Each row comes from the steps of one walk. Every step used is in the known rows, and no mark comes twice. Write the walk behind each row, first mark first.
(in the rows, 128 means zero)
Known rows
sanuf > dumipe > povupu > kizeg: 108 148 149 96 143 159 127 183 172 171 136 99 121 139 117 111 150 135
 122 138 56
bebab > dumipe > povupu > kizeg: 97 145 146 114 122 166 127 175 183 166 131 90 117 147 91 119 125 116 104
 133 68
povupu > kizeg > vapasi > sanuf > bebab: 152 159 147 83 139 108 139 116 172 145 177 81 137 159 111 105 144 118 80
 153 114
sanuf > vapasi: 115 163 167 71 131 147 137 119 139 133 106 131 134 100 145 133 145 131
 89 111 129
sanuf > dumipe: 136 122 149 81 118 134 123 151 124 122 118 106 123 131 157 98 192 132
 139 136 103
kizeg > vapasi > sanuf: 103 155 141 81 123 135 118 116 180 152 160 129 100 133 109 52 123 102
 133 145 152
bebab > povupu > kizeg > vapasi > sanuf > dumipe: 104 143 138 62 131 146 102 141 142 146 142 85 144 115 147 46 173 100 152
 157 120
kegu > dumipe > bebab: 116 105 158 88 150 152 80 100 134 109 129 127 159 156 162 84 161 93 127
 128 120
dumipe > povupu > kizeg: 108 150 152 112 141 160 127 167 181 170 146 115 118 144 103 121 122 135
 107 134 66
bebab > povupu: 137 115 161 119 129 150 93 77 107 99 156 130 183 114 155 98 113 104 96
 143 152
kizeg > vapasi > sanuf > bebab: 161 151 150 83 135 100 145 109 163 133 174 93 125 161 119 105 146 120 82
 150 129
kegu > dumipe > bebab > povupu > kizeg: 102 132 153 104 157 178 64 101 137 138 154 93 213 118 146 86 120 88 108
 146 101
kegu > dumipe: 122 97 145 86 128 141 126 107 151 129 106 120 132 155 137 84 199 128 132
 122 110
bebab > povupu > dumipe: 163 117 171 141 114 130 98 54 127 95 167 158 133 138 133 108 60 118 89
 137 139
kegu > dumipe > povupu > kizeg > vapasi: 96 139 151 93 131 151 122 104 204 141 141 84 97 138 124 108 153 112 152
 168 101
povupu > kizeg > vapasi > sanuf > dumipe: 105 148 137 59 128 142 113 155 156 156 137 86 121 123 138 51 180 110 156
 151 110
kizeg > vapasi > sanuf > dumipe > povupu: 114 132 150 76 133 129 144 180 165 148 134 126 71 149 128 77 168 128 141
 144 97
dumipe > bebab > povupu > kizeg > vapasi: 100 145 161 104 134 163 79 66 169 115 165 80 154 110 150 102 116 83 138
 180 133
kizeg > vapasi > sanuf > povupu: 107 159 181 64 129 148 102 110 185 154 133 149 87 179 149 67 101 109 74
 143 147
sanuf > bebab > dumipe > povupu: 135 120 155 113 109 121 160 168 160 124 128 99 86 180 104 137 147 120 82
 130 92
sanuf > bebab > povupu > kizeg: 136 145 153 112 148 156 99 106 139 139 169 79 203 123 130 120 118 112 77
 151 94
dumipe > bebab: 126 129 166 110 142 149 79 108 131 105 151 140 148 146 155 106 116 94
 111 129 131
povupu > dumipe: 160 128 167 136 108 121 122 82 155 113 155 164 88 158 113 124 74 136 98
 125 121

Which walk is each row?
123 127 151 103 110 122 157 162 176 131 135 92 76 175 98 114 145 108 94
 138 105
kizeg > vapasi > sanuf > bebab > dumipe > povupu
135 131 139 99 93 124 137 147 149 127 131 66 131 167 94 105 149 92 69
 125 121
vapasi > sanuf > bebab > dumipe
98 172 165 80 143 172 95 150 186 189 139 124 134 160 120 81 97 116 72
 132 92
vapasi > sanuf > povupu > kizeg
88 161 143 80 142 156 85 111 172 155 174 108 148 121 119 41 102 77 130
 155 144
dumipe > bebab > povupu > kizeg > vapasi > sanuf
112 140 138 60 123 131 119 149 149 143 134 98 111 127 143 53 185 110 157
 147 124
kizeg > vapasi > sanuf > dumipe
107 148 154 102 117 140 132 113 199 134 150 60 98 143 113 131 141 103
 125 171 101
sanuf > bebab > dumipe > povupu > kizeg > vapasi
118 137 139 63 126 134 120 170 133 152 129 114 122 131 139 52 181 121
 139 129 112
vapasi > sanuf > dumipe
109 135 155 71 145 146 74 129 132 117 148 113 145 136 166 62 151 80 145
 147 130
kizeg > vapasi > sanuf > dumipe > bebab
120 130 149 79 135 129 146 194 155 153 132 137 80 153 124 78 165 135 129
 129 92
vapasi > sanuf > dumipe > povupu
145 127 175 127 134 137 76 82 137 97 163 158 127 157 145 111 75 97 103
 129 128
povupu > dumipe > bebab
100 152 142 87 147 158 124 191 176 184 143 102 120 139 107 88 145 129
 122 135 61
vapasi > sanuf > dumipe > povupu > kizeg
99 149 155 92 127 147 123 119 194 139 144 80 94 129 130 113 153 114 153
 174 99
sanuf > dumipe > povupu > kizeg > vapasi
130 128 149 106 113 123 158 178 165 138 133 104 84 179 93 116 141 114 81
 126 95
vapasi > sanuf > bebab > dumipe > povupu
108 142 159 114 154 178 65 105 134 134 164 100 208 113 143 98 97 90 100
 147 104
dumipe > bebab > povupu > kizeg
92 147 153 104 114 153 123 116 202 137 142 72 92 135 113 119 133 99 141
 169 106
bebab > dumipe > povupu > kizeg > vapasi
116 119 163 88 147 154 57 79 98 94 165 107 199 110 183 58 124 67 124 159
 158
kizeg > vapasi > sanuf > dumipe > bebab > povupu
128 134 140 98 91 121 134 132 160 123 134 54 122 165 98 106 151 85 82
 139 128
kizeg > vapasi > sanuf > bebab > dumipe
121 102 153 94 136 134 150 150 166 139 117 141 85 169 124 101 177 138
 123 123 89
kegu > dumipe > povupu
117 156 180 70 132 150 106 133 170 162 128 166 100 185 144 68 100 119 58
 123 138
vapasi > sanuf > povupu
150 158 149 82 145 106 147 129 177 149 176 88 122 165 108 106 142 123 82
 153 103
dumipe > povupu > kizeg > vapasi > sanuf > bebab
130 115 169 116 145 158 60 72 95 85 164 131 204 116 173 91 100 79 98 145
 154
dumipe > bebab > povupu
90 164 139 79 136 146 119 141 198 173 165 116 99 135 98 53 116 101 132
 150 126
dumipe > povupu > kizeg > vapasi > sanuf
102 145 157 105 127 160 95 70 173 122 160 77 145 109 140 107 122 94 137
 179 132
bebab > povupu > kizeg > vapasi
158 129 157 101 144 125 107 85 108 111 178 108 196 132 143 90 120 103 65
 146 147
vapasi > sanuf > bebab > povupu
93 161 139 81 136 155 101 112 178 161 172 109 136 119 110 44 110 90 127
 154 143
bebab > povupu > kizeg > vapasi > sanuf
179 126 167 128 125 112 107 58 129 103 184 144 144 153 124 103 65 116 67
 140 135
vapasi > sanuf > bebab > povupu > dumipe
102 152 153 102 120 152 112 90 193 134 153 82 113 122 127 117 133 107
 144 170 119
povupu > kizeg > vapasi
